What can hang from each mark:
getud: zolomos
bebus: zegutig
zolomos: getud navog taki zegutig
navog: zegutig zolomos
taki: navog zolomos
zegutig: bebus zikabi

Known rows, with every way that one mark hangs from another:
taki[navog]: [ 1.87  0.06 -0.45 -0.25 -0.78 -2.22  0.42  0.88  0.40 -0.81 -0.04  1.25
 -3.25  1.03 -0.12  1.26 -1.81 -0.75  0.10 -0.40  0.21  0.41]
navog[zegutig[bebus zikabi] zolomos]: [ 4.29  1.87 -1.26 -2.02 -1.16 -4.80 -0.51 -1.04  1.22 -0.96  1.08 -0.83
  0.15  1.67 -3.88  0.04  0.01 -1.55 -0.30 -2.71  0.25  0.84]
getud[zolomos[taki]]: [-3.23  0.28  0.28 -1.16  0.63  0.01  1.11  1.80 -2.17 -2.31  0.28  2.73
 -1.39 -0.55 -0.81  1.37 -0.41 -1.80  1.59  0.34 -1.49  0.97]
zegutig[bebus zikabi]: [ 2.99  1.99 -1.87 -0.43 -3.32 -3.62  0.50 -1.62  1.80 -0.16  0.55 -1.78
  0.75  0.25 -2.21  0.37  0.44  0.04  0.77 -0.97 -1.40  0.33]
navog[zolomos[zegutig[zikabi]]]: [ 1.18  1.06 -0.76 -1.49 -1.89 -2.14  0.35  2.90  0.30 -0.67  0.04  0.50
 -1.73  0.65 -1.89  0.92 -1.44 -1.77  0.11 -0.17 -0.57  0.11]
zolomos[navog[zegutig[bebus zikabi]] taki]: [ 2.47  1.17 -0.74 -1.35 -0.24 -7.25  0.22 -0.44  2.11 -1.31  1.32  1.59
  1.01  0.36 -2.47  0.62  0.53 -0.10  1.92 -1.63 -0.11  1.87]
bebus[zegutig]: [ 2.10  0.89 -0.40 -0.90  0.14 -0.25  1.13  0.22 -2.43 -0.71  1.34 -0.31
 -1.88  0.72  0.01 -0.29 -1.36  1.34  1.55 -0.38 -1.20  1.32]
navog[zolomos]: [ 1.05  0.43  0.32 -1.12 -0.38 -0.31  0.19  1.21 -0.11 -1.87  0.87  0.77
 -2.62  2.20 -1.46  0.65 -1.25 -1.62 -1.42 -0.22  0.04  0.08]
navog[zolomos[getud taki]]: [-2.45  0.52  0.70 -0.44  0.39 -0.72  1.37  3.46  0.89 -2.97  0.05  2.53
 -3.81  0.23 -1.19  1.27 -1.86 -2.13  0.60  0.78  1.07  1.68]
navog[zegutig zolomos]: [ 1.98  0.45  0.50 -1.96  1.35 -1.77 -0.73  1.21 -1.37 -1.84  1.62  1.82
 -2.34  2.15 -2.13  0.07 -1.30 -1.43 -0.50 -2.02  0.83  0.69]
zolomos[getud navog zegutig]: [-0.62  0.09 -0.51  0.71  0.76 -1.08  0.73  4.27  0.78 -2.48  1.19  2.08
 -2.49 -0.59 -0.22  0.92 -1.96 -0.09  3.84 -0.29  0.47  3.03]
getud[zolomos]: [-1.66  0.38 -0.54 -0.64  0.17  1.02  0.30  1.05 -2.16 -1.84  0.88  0.99
 -0.59  0.54 -1.02  0.66 -0.49 -1.60  0.99 -0.62 -1.67  0.66]
taki[zolomos]: [ 0.00  1.00  0.76  0.30 -0.49 -1.30  0.13  1.27 -0.11 -2.13  1.42  2.78
 -1.94  2.21  0.40  1.55 -1.32 -0.08 -0.20 -0.09 -0.29  0.67]
zolomos[navog]: [ 1.04  0.00 -0.29  0.09  0.34 -1.47  0.30  1.19  0.39 -1.93  1.73  1.45
 -0.81  1.75 -0.31  0.59 -1.02 -0.29  0.50 -0.12 -0.16  1.12]
navog[zegutig[zikabi] zolomos]: [ 2.02  1.07 -0.62 -2.08 -0.28 -3.27 -0.54  0.59 -0.26 -1.09  0.91  0.86
 -0.64  2.05 -2.16 -0.07 -1.18 -2.12 -1.02 -1.60  0.19  0.36]
zolomos[navog taki zegutig[bebus zikabi]]: [ 1.48  1.09 -0.95 -0.84 -1.95 -6.07  0.87  1.96  2.41 -1.19  0.66  1.23
 -0.05 -1.30 -2.25  1.65  0.21  0.06  2.99 -0.21 -0.82  1.73]
taki[navog[zegutig] zolomos[getud]]: [ 0.61  0.49  0.13  0.61  1.83 -3.86  0.22  2.49  1.15 -2.83  0.74  4.55
 -4.41  1.58  0.49  1.84 -3.16 -1.10  1.40 -1.96  2.38  2.77]
zegutig[zikabi]: [ 0.81  1.22 -1.01 -0.46 -2.58 -2.04  0.43 -0.12  0.35 -0.33  0.42 -0.15
  0.03  0.68 -0.52  0.23 -0.83 -0.42  0.09  0.03 -1.34  0.10]
getud[zolomos[navog taki zegutig[zikabi]]]: [-2.78  0.31 -0.71 -1.33 -0.18 -3.06  1.23  4.04 -0.45 -1.79  0.23  2.69
  0.15 -1.09 -1.00  1.73 -0.70 -2.23  3.12  0.57 -1.77  1.69]
bebus[zegutig[zikabi]]: [ 2.50  1.47 -1.38 -0.97 -1.69 -1.82  1.41 -0.28 -1.18  0.17  0.50 -1.31
 -0.20  0.73 -0.18 -0.47 -1.33  0.77  1.20 -0.01 -1.81  0.80]

Rows:
[-0.48  0.61 -1.46  0.66 -0.90 -2.87  0.82  4.03  1.89 -1.65  0.61  1.05
 -0.88 -0.74 -0.41  0.84 -1.92 -0.53  3.42  0.00 -0.13  2.69] => zolomos[getud navog zegutig[zikabi]]
[-1.74  1.61 -0.74  0.85 -1.88 -2.61  0.75  3.92  1.34 -1.98  0.35  2.61
 -1.96 -0.03  0.52  1.74 -2.33 -0.47  2.58  0.24 -0.15  2.21] => taki[zolomos[getud zegutig[zikabi]]]
[ 0.76  1.11 -1.10  0.49  0.06 -5.43  0.41  2.26  1.89 -1.91  0.18  3.51
 -2.63  1.49  0.44  1.56 -3.08 -1.67  1.22 -1.46  1.82  2.27] => taki[navog[zegutig[zikabi]] zolomos[getud]]
[ 1.53  0.78 -1.24  0.72 -0.07 -2.74  0.69  2.89  2.14 -2.35  1.38  0.52
 -1.70 -1.14 -2.18  1.12 -0.73  0.40  4.33 -1.31  0.50  3.71] => zolomos[getud navog zegutig[bebus]]
[ 0.54  1.16 -0.99 -1.12  0.34 -2.69  0.05  1.89  0.77 -2.03  0.49  0.96
 -1.28  1.26 -1.90 -0.03 -1.94 -2.40  0.29 -1.48  1.07  1.75] => navog[zegutig[zikabi] zolomos[getud]]
[ 4.21  1.07 -0.22 -0.65  0.53 -6.15 -0.55 -0.17  1.39 -1.73  1.41  2.79
 -3.07  2.12 -1.67  2.15 -1.05 -0.24  0.81 -2.99  1.24  1.78] => taki[navog[zegutig[bebus]] zolomos]
[-1.57  0.08  0.56 -0.16  2.54 -3.30  0.57  3.01  0.82 -3.37  1.41  4.26
 -2.10 -0.11 -0.49  0.82 -1.68 -0.32  3.05 -0.77  1.28  3.31] => zolomos[getud navog[zegutig] taki]
[ 4.04  1.21 -0.25 -2.01  0.56 -3.23 -0.74 -0.39 -0.06 -1.86  1.54  0.28
 -1.67  1.66 -3.87  0.26 -0.10 -0.87  0.04 -2.98  0.73  1.40] => navog[zegutig[bebus] zolomos]
[-0.02  0.51 -0.63 -1.28 -2.13 -5.40  1.14  3.10  0.99 -0.34 -1.25  2.78
 -3.10 -1.62 -0.06  2.24 -1.83 -0.91  2.16  0.75 -0.16  0.74] => zolomos[taki[navog] zegutig[zikabi]]
[ 2.30 -0.15 -0.26 -1.37 -0.11 -2.45  0.37  3.70  0.13 -1.15 -0.34  1.69
 -5.04  0.77 -1.53  1.88 -2.42 -2.18  0.36 -0.73  1.10  0.59] => taki[navog[zolomos[zegutig]]]
[-1.83 -0.13 -0.19 -1.09  0.51 -1.80  1.21  2.27 -1.09 -1.91 -0.80  3.13
 -2.89 -0.33 -0.68  2.17 -1.38 -2.68  1.23  0.32 -0.20  0.81] => getud[zolomos[taki[navog]]]
[-1.41  0.57 -0.98 -0.10 -1.68 -4.81  1.93  4.36  2.12 -1.04 -1.67  2.93
 -3.78 -2.54  0.05  2.22 -2.59 -1.31  3.78  0.73  0.42  2.01] => zolomos[getud taki[navog] zegutig[zikabi]]
[-0.50  0.49 -0.33  0.84  0.06 -2.93  0.90  4.81  1.20 -2.40  0.07  4.14
 -5.33 -0.08  0.74  2.88 -3.31 -0.84  2.65 -0.42  1.49  2.74] => taki[navog zolomos[getud zegutig]]
[-1.29  0.53 -0.56 -0.20  0.71 -4.84  0.91  2.55  1.81 -2.57  0.85  3.33
 -0.25 -0.15 -0.49  0.57 -1.60 -1.09  2.73 -0.36  0.85  2.79] => zolomos[getud navog[zegutig[zikabi]] taki]
[ 1.63  1.35 -1.00 -0.49 -0.62 -1.69  0.45  2.97  1.64 -2.18  0.65 -0.07
 -3.25 -0.77 -3.40  1.27 -1.08 -1.04  2.61 -1.60  0.82  2.57] => navog[zolomos[getud zegutig[bebus]]]
[ 2.63  1.98 -1.91 -0.86 -0.61 -4.11  0.12  0.21  2.26 -1.87  0.67 -0.33
 -0.61  0.79 -3.64  0.05 -0.63 -1.82  0.82 -2.67  1.04  2.31] => navog[zegutig[bebus zikabi] zolomos[getud]]
[ 2.57  0.77 -1.03  0.28  1.63 -3.90 -0.21  0.54  1.87 -2.72  2.36  1.09
 -0.68  0.53 -2.32  0.26 -0.41  0.28  3.30 -2.87  1.33  3.57] => zolomos[getud navog[zegutig[bebus]]]
[ 0.56  0.60 -1.37  0.17  0.48 -3.88  0.16  1.59  1.58 -2.17  1.34  1.55
  0.25  0.83 -0.66 -0.22 -1.77 -0.99  2.20 -1.37  0.72  2.82] => zolomos[getud navog[zegutig[zikabi]]]
[ 0.70  0.80 -0.51  0.14 -1.00 -4.37  0.19  3.54  1.53 -1.74  1.55  2.98
 -0.57  1.63  0.37  1.86 -1.70 -0.57  1.43  0.07 -0.32  1.61] => taki[zolomos[navog zegutig[zikabi]]]
[ 0.13 -0.19  1.08 -1.24  2.27 -3.86 -0.08  1.88 -0.40 -2.47  1.80  4.03
 -1.36  0.87 -0.50  0.78 -0.92  0.07  2.05 -0.83  0.57  1.95] => zolomos[navog[zegutig] taki]
[ 2.51  0.47 -1.13 -1.58 -2.01 -3.93  0.43  3.21  1.22 -0.41 -0.87  0.91
 -3.30  0.69 -1.61  1.61 -2.36 -2.58 -0.03 -0.30  0.64  0.04] => taki[navog[zolomos[zegutig[zikabi]]]]
[ 2.16  0.38  0.49 -0.59  1.62 -4.53 -0.54  1.32 -0.23 -1.99  1.02  4.29
 -3.67  2.53  0.37  1.81 -2.50 -0.82 -0.06 -2.04  1.44  1.23] => taki[navog[zegutig] zolomos]
[-0.99 -0.24  0.12 -1.95  2.25 -3.34  0.45  1.92 -2.08 -1.90 -0.15  4.51
 -2.92 -0.23 -0.90  1.68 -1.35 -2.34  1.98 -1.44  0.35  1.48] => getud[zolomos[taki[navog[zegutig]]]]
[ 1.75  1.18 -0.98  1.05 -0.62 -4.41  0.70  3.46  2.68 -2.14  0.09  2.38
 -4.65 -0.51 -0.86  2.95 -1.97 -0.47  3.23 -1.44  1.33  3.06] => taki[navog zolomos[getud zegutig[bebus]]]
[ 5.50  0.63 -0.89 -1.82  0.60 -5.18 -0.51 -0.23  1.04 -1.30  0.62  0.69
 -3.20  1.70 -3.49  1.11 -0.83 -1.86 -0.39 -3.20  1.91  1.11] => taki[navog[zegutig[bebus] zolomos]]
[ 2.12  0.60 -0.90 -0.85  0.33 -4.49 -0.43  0.22  0.47 -1.20  1.71  1.55
  0.91  1.76 -0.87 -0.15 -1.00 -0.53  0.89 -1.60 -0.02  1.50] => zolomos[navog[zegutig[zikabi]]]
[ 1.08  0.45 -0.63 -2.00  1.38 -4.95  0.37  0.53 -0.67 -1.72  0.14  2.63
 -2.03 -0.72 -2.78  1.91  0.10 -1.91  2.62 -2.60  0.25  1.90] => getud[zolomos[taki[navog[zegutig[bebus]]]]]
